Each row comes from the steps of one walk. Every step used is in the known rows, and no mark comes twice. Write the walk behind each row, first mark first.
In the rows, zero is written as 128.
Known rows:
piga, lufe, bivi, sigi: [112 146 111 140 169 119  96 146  98 159 161 137 147 165 162 119 146 124
 148 190 145 131 160 110 133 147 144]
lufe, bivi: [161 122  90 137 149  96 108 145  80 138 152 150 140 119 131 128 110 118
 114 144  86 142 147 131 122 122 153]
mopo, bivi, lufe: [103 101 102 130 160 119 145 134 153 120 149 139 119 146 130 208 172 131
 151 114 154 144 170  80 147  97 154]
gena, piga, mopo: [130 150 171 210  84 123 110 157 129  96 109 113 136 117 104  95  87 119
 150 105 108  90  82 180 114  94  55]
gena, piga, tunog, bivi, mopo: [131  94  91 136 153 117 124 161  69 125  82 109  71 137 187 124 171 179
 121 111 109 103  96 193 109 178  72]
gena, piga: [125 151 148 198  77 113 131 131  85 108 125 129 103 124 135  88 148 143
 157 119  76 132  70 135 145 140 102]
piga, mopo: [141 154 172 177 109 121  90 144 155 112 109 118 153 126 105 113  75 105
 124 112 129  91 133 176 100  83  84]
mopo, bivi: [113 100 142 182 140 166 134  98 149 125 134 152 137 131 159 165 137 113
 136 108 170 143 161 105 113  96 153]
mopo, bivi, gena, piga, sigi: [128 147 190 154  68 156 112 138 151  81 127 130  83  75 107  90 118 114
 132 157 177 150  98 131 161 129 178]
mopo, bivi, tunog, piga, sigi: [155 141 143  30  94 165 120 105 154 121 138 129 145  98 114 120  99 154
  90 143 187 106 125 108 131 145 161]
lufe, bivi, sigi: [103 155 132 155 147 114  95 134  87 156 161 153 141 140 156 114 157 124
 132 184 130 122 164  96 150 142 150]
lufe, piga, sigi: [146 179 179  40 102 142 110 115 143 124 105 133  96  81  93  98  73 159
  74 141 163 139 153  94 148 170 192]
mopo, bivi, gena: [107 118 171 189 117 154 126 128 180 110 125 147 130 103 112 128 144  49
 149 141 136 165 138 130 148  78 180]
gena, piga, mopo, bivi, tunog: [ 96  73 104 148 159 141 139 177 145 157 126 124 191 112 160 161 129 125
 133  94 141  96 112 162 124  87  46]
bivi, gena: [126 161 178 166 101 116 102 141 161 111 117 137 123 108  91  92 136  56
 137 155  94 157 125 147 156  97 174]
piga, lufe: [158 143 109 113 162 124 104 140 148 131 121 102 143 190 146 124 115 122
 149 140 137 150 133 160  91 137 131]
lufe, piga: [126 171 148  64 125 124 147 108 115 156  93 141 117 108  97 113  92 153
  94 106  75 142 143  84 143 169 149]
tunog, piga: [167 171 135  71  73 138 136  64 120 124 131 139 147 145  98 105 118 146
 116 125  88 106 104  96 115 146 144]
gena, piga, tunog, bivi: [135  63  88 179 123 101 149  84  74 106 142 109  69 133 188 122 167 146
 117  90 131 144 107 153 115 153  78]
tunog, piga, gena: [148 142 118 137 135 116 159  66  73 159 157 137 120 146  82 103 161 165
  92 149  93 105 149 122 101 138 176]
lufe, bivi, gena, piga, tunog: [117  66 113 201 118  88 146 168  88  81 150 102 103 136 174  86 152 104
 152 131  83 131  46 159 113 190 102]
bivi, tunog: [120 118  98  94 162 100 111 168 125 175 126 127 181 128 152 134 146 135
 107 118  95 106 129 159 137 119  81]

Write each row's walk:
[115 121 178 175  96 168 132 126 194  99 120 138 149  99  89 125 112  48
 150 133 143 138 121 140 133  67 153] => tunog, piga, mopo, bivi, gena
[119 142 126 131 170 106 165  96  71 182 131 139  99 118  82 110 144 172
  76 136  83 130 176 111 123 153 178] => lufe, piga, gena
[141 136 136 159 122 105 109 162 132 118 137 146 132  95  91 103 125  52
 134 168  80 165 127 147 155  98 181] => lufe, bivi, gena
[140 134 105 111 155 127 102 146  88 147  72 128  87 128 158 137 159 170
 108 121 114 111 140 181 122 140 102] => tunog, bivi, mopo
[176 152  99  62 129 141 130 103 146 129 127 103 155 193 124 116 107 137
 147 139 124 132 106 134  83 152 132] => tunog, piga, lufe
[113 152 167 210  67 117 134 149 114  96 120 131 100 103 105  74 154  98
 170 139  66 149  55 149 165 121 123] => bivi, gena, piga
[143  67  89 156 144  99 134  75  90 113 143 115  82 141 187 133 159 135
  99  95 145 141 144 151 107 142  99] => piga, tunog, bivi
[156 111  69  46 159 154 146 122 153 149 130 102 183 185 144 145 117 139
 149 127 140 125 105 139  86 143 107] => mopo, bivi, tunog, piga, lufe
[137  74  88 115 145 105 154  71  87 127 127 116  76 125 171 134 139 150
  87  86 131 149 142 128 116 167 102] => lufe, piga, tunog, bivi
[115 159 119  33 144 102 161 127 122 153 105 136 106 117  85 154 117 165
 110 106  79 144 152  62 162 165 151] => bivi, lufe, piga
[147 139 107 150 133 125 126 150 122 119 120  97 123 180 148 107 129 136
 174 134 115 150  80 162 104 147 104] => gena, piga, lufe
[101  76 103 131 175 142 128 173 159 164 126 127 199 115 160 170 124 117
 122  98 150  95 137 162 117  82  59] => piga, mopo, bivi, tunog
[112 102 107 116 140 132 151 133 168 112 144 131 137 142 108 204 139 130
 154 104 160 116 153  91 130  87 126] => tunog, piga, mopo, bivi, lufe
[107 103 157 157 137 178 148 115 166 126 109 140 148 106 126 165  79 115
 126  88 169 121 155 112 105  92 117] => lufe, piga, mopo, bivi
[167 132  74  36 152 135 135 130 144 151 128  99 181 189 135 126 114 142
 142 133 120 121  98 149  90 152 104] => bivi, tunog, piga, lufe
[101 124 163 226  77 142 149 142 127  96 125 138 103 100 119 101 159  93
 175 128  96 156  65 134 161 111 130] => mopo, bivi, gena, piga
[125  78  65 110 161  72 146 119 112 114 153 113  81 152 152 186 184 146
 125 105 137 145 156 113 139 130 115] => piga, tunog, bivi, lufe
[107 143 112 155 154 120 107 151  86 151 161 134 137 161 162 111 155 131
 159 187 135 132 134 110 139 153 132] => gena, piga, lufe, bivi, sigi
[148 145 137  96  98 134 120 137 151 132 114 113 192 125  95 117  72 127
 116 107 111  61 101 164  99  98  54] => bivi, tunog, piga, mopo
[113  98 156 200 134 171 126 119 171 114 124 138 155 122 143 164  98 101
 137  96 185 115 154 136  99  69 113] => piga, mopo, bivi
[125 142 136  95 130 115 138 138 148 133  98 118 123 105  78 149  72 138
 110  89 121 107 151 130 131 103  82] => tunog, bivi, lufe, piga, mopo
[ 68 136 167 186 139 163 112 102 136 147 150 155 137 148 174 140 174 121
 146 156 187 124 174  78 145 121 152] => mopo, bivi, sigi
[142 159 145  19 117 129 127 111 139 124 116 129  73  81  89 135  97 168
  78 133 175 149 168  83 166 160 185] => tunog, bivi, lufe, piga, sigi
[103 100 114 144 155 124 140 149 169 113 140 129 131 139 120 207 142 122
 155 105 166 125 165 102 133  78 125] => piga, mopo, bivi, lufe
[137 167 194 142  62 137 102 145 142  81 125 125  83  78  97  72 116 118
 126 165 156 146  91 140 164 138 172] => bivi, gena, piga, sigi
[151 143 100  34 104 129 145 103 120 154 132 131 185 137 114 119 126 154
 108 119  80  88  95 116 121 144 101] => bivi, tunog, piga
[120 149 107 112 153 129 108 128  97 157 163 137 152 168 152 115 146 131
 146 190 138 122 146  98 129 156 147] => tunog, piga, lufe, bivi, sigi
[127 152 157  31 122 147 134 123 158 122 117 133  91  84  91 145  93 163
  92 135 185 146 166  70 159 159 199] => mopo, bivi, lufe, piga, sigi
